Each row comes from the steps of one walk. Every step used is in the known rows, and no mark comes twice. Write the walk behind each row, first mark first.
Known rows:
F -> E: [ 1.47  0.21  1.69  2.98  0.79  2.20  0.94  1.18 -1.15  1.10 -3.39 -0.01
  0.06  0.20  2.92  0.28 -1.66  0.47 -0.23 -0.43  0.15  0.49]
F -> B -> U: [ 2.27  0.62  0.13  3.11  0.17  0.42  0.16  0.20 -1.46  0.63 -2.23  0.25
 -1.20  0.00  3.12  0.19 -0.74  0.08  2.00 -1.26 -0.06  0.28]
F -> B -> U -> C -> M: [ 2.68  0.76 -1.22  2.04 -0.22  1.11  0.64  1.98 -1.44  1.68 -4.30  0.91
 -1.18  0.34  2.95  0.38  0.47 -0.76  0.89 -2.35  1.15 -0.58]
R -> W: [ 1.44  0.26 -0.12  1.57  0.53  0.63  0.24  0.49 -1.03  1.51 -2.80 -0.79
  0.75  0.74  2.79 -0.64 -1.73 -0.77 -0.44 -2.01 -0.01 -0.95]
F -> B -> U -> C: [ 2.49  0.38 -1.31  3.94 -0.12  0.19 -0.45  1.20 -1.84  1.25 -3.54  0.82
 -1.44  0.13  3.26  0.13  0.32 -0.47  2.06 -1.84  0.73 -0.38]
M -> E: [ 1.23  0.54  0.69  2.41  1.92  1.64  0.86  0.34 -1.42  1.29 -3.01 -0.56
 -0.59  1.17  3.72 -0.60 -0.98 -0.40 -0.19 -0.03 -0.09 -0.20]
W -> F -> E -> U -> C: [ 1.17  0.57  1.66  5.91  1.27  1.58 -0.48  1.63 -2.15  1.32 -5.14  0.21
 -1.20  1.06  3.24  0.11  0.24 -0.92  0.19 -0.83  0.68 -0.13]
M -> E -> U: [ 1.26  0.77  2.32  3.34  2.08  1.04 -1.20  0.58 -1.31  1.74 -3.11 -0.48
 -0.79  0.97  3.05 -1.28 -0.76 -0.63  0.35  0.74 -0.49 -0.74]
B -> U -> C -> F -> E -> M: [ 2.86  0.03 -1.44  1.77 -0.19  1.22  0.20  4.13 -2.73  1.82 -4.52  1.34
 -1.47 -0.23  2.47  1.98  0.03  0.74 -1.06 -0.91 -0.93  1.29]
R -> W -> U -> C -> M -> E: [ 1.38  0.58 -1.08  0.83  1.82  1.78 -0.23  3.59 -1.46  1.94 -5.90  0.71
  1.00  0.94  5.10 -1.13  0.26 -1.35 -0.63 -1.59  0.86 -1.99]
E -> U: [ 1.23  0.37  2.04  3.27  1.22  0.49 -1.56  0.82 -1.25  1.28 -2.77 -0.69
 -0.36  0.08  1.73 -0.71 -1.99 -0.94  0.51 -1.02 -0.29 -0.60]
L -> B -> U: [ 2.36  0.58 -0.47  1.76  0.74 -0.87 -0.56 -0.07 -1.55  1.45 -2.04  0.04
 -0.27 -0.91  2.76 -0.07 -1.58 -0.28  1.87 -1.04  0.07  0.94]
M -> E -> F: [ 2.01 -0.02  1.05  1.36  2.48  1.69  2.09 -0.69 -2.07  1.17 -2.56 -0.49
  0.15  0.50  4.37 -0.99 -0.68 -1.05 -0.43 -0.47 -0.57  0.72]
C -> M -> E: [ 1.50  1.00  0.89  0.59  1.82  2.57  1.92  1.19 -1.01  1.80 -3.65 -0.50
 -0.25  1.47  3.33 -0.47 -0.85 -0.64 -1.32 -0.46  0.38 -0.40]
U -> C -> F -> E: [ 1.99 -0.68 -0.98  3.73  0.79  2.59  1.74  2.50 -2.21  1.16 -3.97  0.91
 -0.23  0.09  2.58  0.79 -0.63  0.51 -0.37 -1.06 -0.48  0.72]
U -> C: [ 1.36  0.05 -0.94  3.30  0.80  0.87 -0.01  1.38 -1.74  1.49 -3.99 -0.18
 -0.40  0.65  2.53 -0.11 -1.20 -1.32 -0.03 -2.39  0.94 -0.58]
C -> M -> E -> U: [ 1.50  1.12  2.39  1.50  1.96  2.05 -0.16  1.42 -0.95  2.15 -3.82 -0.38
 -0.47  1.19  2.78 -1.13 -0.60 -0.82 -0.75  0.24 -0.06 -0.95]
M -> E -> F -> B: [ 2.74  0.44  0.97  1.89  1.93  2.52  3.04 -0.74 -1.73  1.11 -2.29  0.27
 -0.01  0.55  4.94 -1.44  0.18 -0.55  0.87 -0.31 -0.42  0.96]
M -> E -> F -> B -> U: [ 3.15  0.26  0.68  2.07  1.53  0.99  1.74 -0.99 -2.09  0.87 -2.04  0.51
 -0.85  0.01  4.95 -0.74  0.88 -0.21  1.69  0.04 -0.82  0.96]
R -> W -> U -> C: [ 1.09 -0.09 -1.44  2.56  1.01  0.27 -1.57  2.83 -1.75  1.09 -4.94  0.49
  1.05 -0.20  4.09 -0.72 -1.15 -1.49  0.54 -2.86  0.64 -1.58]
C -> M: [ 1.41  0.59  0.59  0.55  0.97  1.96  1.63  1.40 -0.94  1.34 -3.36 -0.68
  0.18  0.67  2.10  0.14 -2.10 -1.03 -1.27 -2.24  0.51 -0.17]
W -> F -> B -> U -> C -> M: [ 2.18  1.17 -1.28  3.15  0.31  1.14  1.91  1.31 -2.15  0.91 -4.51  0.36
 -1.90  1.33  3.70  0.79  1.08 -1.34  0.76 -2.90  1.36 -0.11]
G -> B -> U: [ 1.36  0.64 -0.20  2.48  0.12 -0.33  0.11  0.66 -1.97  0.50 -2.46 -0.27
 -1.84 -0.56  1.84 -0.38 -1.93  0.54  1.83 -0.30 -0.73  0.64]
R -> W -> U: [ 0.87  0.16 -0.06  1.61  1.33  0.38 -0.92  2.00 -1.40  0.52 -3.51 -0.11
  1.45 -0.30  3.93 -0.69 -2.16 -0.92  0.52 -2.22 -0.23 -1.00]

Which walk is each row?
[ 2.07 -0.78 -2.41  3.22  0.62 -0.10 -0.03  1.66 -2.81  0.79 -3.00  0.40
 -1.21 -0.27  2.14  1.09 -0.50 -0.45  0.58 -2.00 -0.94  0.29] : B -> U -> C -> F
[ 3.32  0.05 -0.73  2.98  1.26  0.89  1.02  0.03 -2.49  1.47 -3.40  1.12
 -1.19  0.25  5.19 -0.71  1.90 -0.77  1.72 -0.53  0.01  0.30] : M -> E -> F -> B -> U -> C
[ 0.91  0.68 -0.23  2.60  1.16  0.55  1.55 -0.14 -1.72  0.77 -3.01 -1.35
  0.05  1.64  3.59 -0.19 -1.04 -1.29 -0.43 -2.55  0.12 -0.47] : R -> W -> F
[ 2.48  0.33 -0.41  4.82  1.55  2.32  0.42  2.01 -2.10  1.79 -3.48  1.15
 -1.21  0.89  3.39 -1.29  1.14 -0.04  1.57  0.27 -0.92 -0.36] : M -> E -> U -> C -> F -> B
[ 1.22  0.60  0.88  3.24  0.88  1.81  1.93  0.44 -1.55  0.91 -3.73 -0.61
  0.19  1.39  4.17  0.06 -0.54 -0.13 -0.59 -1.28  0.15  0.09] : R -> W -> F -> E
[ 2.45  0.08 -0.73  4.70  0.73  1.70  0.16  2.19 -2.03  1.28 -3.14  0.94
 -0.80  0.11  2.07 -0.75 -0.10 -0.43  1.67 -1.48 -0.76 -0.16] : E -> U -> C -> F -> B
[ 2.52  0.14 -0.31  0.43  2.01  2.41  2.52  1.04 -2.07  2.17 -4.58  0.25
  0.22  0.93  4.14 -0.83  0.50 -1.87 -1.59 -1.52  0.65 -0.07] : U -> C -> M -> E -> F
[ 1.90  0.07 -1.07  1.78  1.09  2.48  0.27  6.01 -2.62  1.07 -5.59  1.81
  0.06 -0.69  3.49  1.26 -1.10  0.28 -0.71 -1.48 -0.87  1.16] : W -> U -> C -> F -> E -> M
[ 1.31  0.26 -1.31  0.74  0.85  1.20 -0.53  3.74 -1.38  1.54 -5.61  0.56
  1.38  0.14  3.70 -0.52 -1.05 -1.73 -0.62 -3.31  1.01 -1.80] : R -> W -> U -> C -> M
[ 1.60  0.44 -0.76  1.42  0.66  1.89  1.02  2.28 -1.32  1.95 -4.80 -0.02
 -0.09  0.85  2.23  0.03 -1.09 -1.64 -1.22 -2.90  1.39 -0.84] : U -> C -> M
[ 2.26  0.43  0.32  0.78  0.55  2.88  2.12  3.55 -1.89  1.51 -3.48  0.44
 -0.30  0.11  2.31  1.39 -1.66  1.04 -1.74 -0.62 -1.42  1.85] : C -> F -> E -> M
[ 3.29 -0.27 -1.05  2.93  0.43  0.23  0.76  0.10 -2.47  1.05 -3.07  0.91
 -0.73 -0.59  3.93 -0.24  0.67 -1.15  1.72 -2.34  0.19  0.55] : E -> F -> B -> U -> C
[ 2.90 -0.11 -0.57  0.54  1.66  0.94  1.18  0.70 -2.46  1.94 -4.30  0.41
 -0.68  0.38  4.27 -0.16  1.13 -1.58 -0.83 -1.18  0.21  0.01] : B -> U -> C -> M -> E -> F
[ 1.66  0.49 -1.61  3.44 -0.18 -0.48 -0.58  1.60 -2.40  1.10 -3.81  0.36
 -2.03 -0.39  1.98 -0.32 -0.89  0.00  1.86 -0.95  0.08  0.07] : G -> B -> U -> C
[ 2.36 -0.04 -2.26  3.83  0.55  2.23  2.29  1.89 -2.14  0.91 -3.10  0.86
 -0.59  0.37  2.70 -0.01 -0.29 -0.14  1.17 -2.21 -0.33  0.39] : U -> C -> F -> B
[ 1.78 -0.11 -1.27  3.36  0.34 -0.63 -1.38  1.22 -2.14  1.36 -3.72  0.05
 -1.26  0.04  2.67  0.66 -0.57 -0.99  0.69 -2.02  0.52 -0.59] : B -> U -> C
[ 1.93 -0.10 -0.13  0.49  2.77  2.20  1.36  2.80 -2.42  1.07 -5.40  0.92
  0.81 -0.12  5.29 -0.87  0.03 -2.09 -0.58 -1.85  0.46 -0.05] : W -> U -> C -> M -> E -> F
[ 1.42  0.51  0.83  4.26  1.82  1.05 -1.88  1.59 -1.71  2.28 -4.45  0.12
 -1.02  1.08  3.22 -1.34  0.29 -1.21  0.35  0.11  0.35 -1.35] : M -> E -> U -> C
[ 2.10  0.59 -0.87  1.55  1.09  0.89 -0.03  1.77 -1.90  2.22 -4.76  0.34
 -1.38  1.12  3.66  0.17  0.86 -0.88 -0.57 -0.70  0.75 -0.92] : B -> U -> C -> M -> E
[ 1.67  0.09  1.76  4.87  0.67  1.58 -1.82  2.33 -1.49  2.00 -4.79  0.69
 -0.48  0.10  2.51 -0.45 -0.39 -0.24  0.32 -0.35  0.60 -0.63] : F -> E -> U -> C
[ 1.41 -0.79 -0.89  3.80  1.53  2.38  0.43  4.28 -2.55  0.11 -4.77  1.64
  0.42 -0.97  3.75  0.68 -1.12  0.35  0.66 -1.21 -0.67  0.74] : W -> U -> C -> F -> E
[ 2.80  1.11 -0.96  2.12  0.60  1.72  0.84  1.87 -1.52  2.15 -4.56  1.09
 -1.54  1.20  4.27 -0.26  1.68 -0.34  0.83 -0.52  0.93 -0.78] : F -> B -> U -> C -> M -> E
[ 1.71  0.57  0.72  2.43  0.79  1.32 -1.09  2.62 -1.29  2.31 -4.79  0.02
 -0.23  0.55  1.54 -0.54 -0.87 -1.82 -0.79 -2.13  0.95 -1.33] : E -> U -> C -> M
[ 2.77  0.68 -1.71  0.82  0.32 -0.21 -0.09  1.55 -1.62  2.48 -4.13  0.68
 -0.24 -0.49  2.62  0.02 -0.39 -1.12  0.81 -2.18  1.22  0.17] : L -> B -> U -> C -> M
[ 1.75 -0.11 -0.35  4.24  2.03  1.44 -0.46  2.02 -2.48  1.74 -3.71  0.41
 -0.98  0.75  2.76 -0.92  0.28 -0.57  0.26  0.16 -1.14 -0.53] : M -> E -> U -> C -> F
[ 3.53  0.09 -0.90  1.10  0.24  1.22  1.79  0.94 -2.10  1.47 -3.83  1.00
 -0.37 -0.30  3.54  0.02  0.84 -1.36  0.62 -2.82  0.61  0.35] : E -> F -> B -> U -> C -> M
[ 1.66 -0.82 -1.42  2.98  1.02  2.04  0.19  4.03 -2.23  0.64 -4.83  1.49
  1.28 -0.61  4.15  0.06 -0.61  0.33  0.30 -1.54 -0.84 -0.29] : R -> W -> U -> C -> F -> E
[ 3.21  0.59 -0.35  1.01  1.62  3.27  3.43  1.11 -1.74  2.08 -4.44  0.93
  0.01  0.99  4.82 -1.33  1.32 -1.33 -0.20 -1.49  0.89  0.10] : U -> C -> M -> E -> F -> B
[ 2.27  0.30  1.20 -0.51  2.33  2.62  3.15  0.21 -1.62  1.51 -3.24 -0.40
  0.54  0.75  4.01 -0.86 -0.52 -1.37 -1.60 -1.01 -0.19  0.52] : C -> M -> E -> F
[ 1.91  0.46  2.01  2.96  0.52  2.52 -0.76  3.13 -1.11  2.43 -5.54  0.78
 -0.05  0.36  2.18 -0.23 -0.27 -0.63 -0.87 -0.81  1.00 -0.80] : F -> E -> U -> C -> M
[ 1.75 -0.41 -0.52  4.14  1.18  0.83 -0.71  2.19 -2.31  1.26 -3.36  0.23
 -0.56  0.08  1.40 -0.25 -0.90 -0.97  0.30 -1.64 -0.89 -0.31] : E -> U -> C -> F
[ 2.56 -0.05 -1.06  2.95  0.46  0.88  1.53  0.75 -2.12  0.19 -1.43  0.52
 -1.17 -0.29  2.52  0.63 -0.72  0.67  1.86 -1.19 -1.58  1.07] : C -> F -> B -> U
[ 3.40  0.60  0.86  0.22  1.45  1.98  2.75 -0.26 -1.70  1.36 -2.74  0.57
 -0.52  0.28  4.67 -0.61  1.00 -0.47  0.52 -0.47 -0.42  0.83] : C -> M -> E -> F -> B -> U
